Each row was made from one small tree. Brackets hold a mark, then the marks that hang from it, in alphabetical order. Every link used is in the known rows. Write each row's tree.
Known rows
{selof {ropup {visik {pogi bipoka lato}}}}: [ -6  17  -2 -14 -11 -56 -26  -3 -16  38  19   2  17 -19   4  -3  17  25]
{bipoka {pogi lato {visik ropup}}}: [-22  -4  -7 -17  14  35 -14   1 -25   8  33 -23  -9  -1 -11  30   1   8]
{pogi lato}: [-23   1 -31   3 -21 -22  12   8 -20  10  -2  -2  -6   0  -1  46  -3  14]
{selof {ropup visik}}: [  1   6  27   0   1   7  -3 -16  20  36  20 -15  -8  -8  10 -18  -6  26]
{pogi lato visik}: [-17   4 -36   4  -8 -44  13   1 -33  15  17 -21 -27  -7  26  39 -22  24]
{ropup {bipoka {pogi lato}} selof visik}: [ 16 -14  11  18   4  68 -35  11  -2  50   8 -25  74 -25 -34 -26 -11  18]
{ropup visik}: [ -4  18   8  22 -21  10   2  -9  32  19   8 -12   7  -7 -23 -27  -7  21]
{bipoka {pogi lato visik}}: [-14  10  -5 -12   9  14 -22   6 -31  20  20 -27 -13  -4  15  41  -1   6]
{zonup {ropup bipoka}}: [  5 -20  41 -19  31  14   1  17   8  22  15   1   5  -4  -5 -27   7   2]
{visik pogi {ropup bipoka}}: [  8 -36  36 -23  40 -29 -22   6  -9 -30  12  23  57 -14 -26 -32  11  -7]
{lato {pogi bipoka visik}}: [ 20  22  -1 -26   0 -18 -16   2 -20  -4  26 -37   5 -26  -1 -35  -3  26]
{pogi bipoka {visik {ropup selof}}}: [ 21  -6 -46  -2  16  22  -9  -6 -32  14  37 -18   8 -16 -23 -67  -8   9]
{visik {ropup {bipoka {pogi lato}} selof}}: [  8 -44   3 -11  29  79 -23  11 -22  12  17 -10  61 -14 -42 -13  -1   0]
{lato {pogi {visik ropup}}}: [ -3  -7  11 -19  14   0   8 -15   1 -16  39 -41  11  -6 -17 -13 -14  35]
{lato {pogi bipoka {visik {ropup selof}}}}: [ 20  -3 -25 -17   9  19 -11  -7 -22   4  41 -40  35 -19 -34 -54  -5  35]
{lato {pogi visik}}: [  6   7  13 -16  10 -21   1  -9  -5  -4  25 -40   9  -9   9  -1 -17  34]
{ropup bipoka selof {visik pogi}}: [ 28 -23  16  25  20 -18 -31  -1   7  30   4   0  98 -20 -28 -58 -10  18]
{ropup bipoka visik}: [ 20  -2  45  10   1  18 -10   4  24   7   3 -10  29 -33 -20 -59 -19  15]

Write each row's tree
[ 18 -52   5  -5  45 -10 -25   1 -17  -7  14  17  92  -9 -36 -40   3  -3]	{visik pogi {ropup bipoka selof}}
[-11 -15 -29   0  18  49 -16  -3 -31  27  36 -30  18   5 -18  23  -3  13]	{bipoka {pogi lato {visik {ropup selof}}}}
[-13  14 -34 -16 -16 -75 -29  18 -44   3   0  22  24 -11  -9  19  30   2]	{visik {pogi bipoka lato}}
[ 13 -20  16  23  18  38   0   4  27  66  24 -15  46  -3 -35 -60  -5  28]	{zonup {ropup bipoka selof visik}}
[ -2  12 -56  27 -27 -39 -26   1 -18  51  12   0  69 -11 -41 -20  12  29]	{ropup selof {visik {pogi bipoka lato}}}
[-18  -8  28   0   6 -43  -7  12  14  43  22   4  37  -5 -25 -10  12  28]	{zonup {ropup bipoka {visik {pogi lato}}}}
[  5  -2 -20  38  -1 -27 -22 -14  14  44  10  -3  78   4 -32 -25   1  25]	{ropup selof {visik pogi}}
[ 12  10   0 -32   4   4  -8  -4 -16 -17  41 -35   6 -25 -27 -48   0  29]	{lato {pogi bipoka {visik ropup}}}
[ 13 -28  54 -28  39  76 -29   8   0 -20  16  -1  30 -17 -34 -36   8 -15]	{visik {ropup {bipoka pogi}}}
[ 15 -15  38   8  31  84 -28   7  27  72  29 -20  59  -3 -42 -55  10  16]	{zonup {ropup {bipoka pogi} selof visik}}
[-19   9 -43  17 -15 -29 -12   5  -2  80  29   1  51  10 -45 -15  29  35]	{zonup {ropup selof {visik {pogi bipoka lato}}}}
[ 34 -21   9  27   8  37 -12   0  15  34   4 -16  65 -25 -29 -69 -26  21]	{ropup bipoka selof visik}
[ -2 -28  30 -28  23  61 -20  16 -15 -13  16  -3  27 -19 -35  -3   8  -6]	{visik {ropup {bipoka {pogi lato}}}}
[-10 -18 -66  -5  -5 -32 -22   5 -44  14  21  17  63  -2 -49  -4  26  10]	{visik {pogi bipoka lato} {ropup selof}}
[ 22 -28  27 -10  60  58 -28  10 -11  57  34 -23  36   3  -1 -37   2   2]	{zonup {ropup {bipoka {pogi visik}} selof}}
[ -4  22 -50 -10 -18 -40  -6  12 -52  14  21 -17 -33 -24  14   0  -7  16]	{pogi bipoka lato visik}
[ -6 -25  -8 -13  17 -15  14   7 -33 -10  28 -16 -10 -23   0  -1 -30  19]	{pogi lato {visik {ropup bipoka}}}
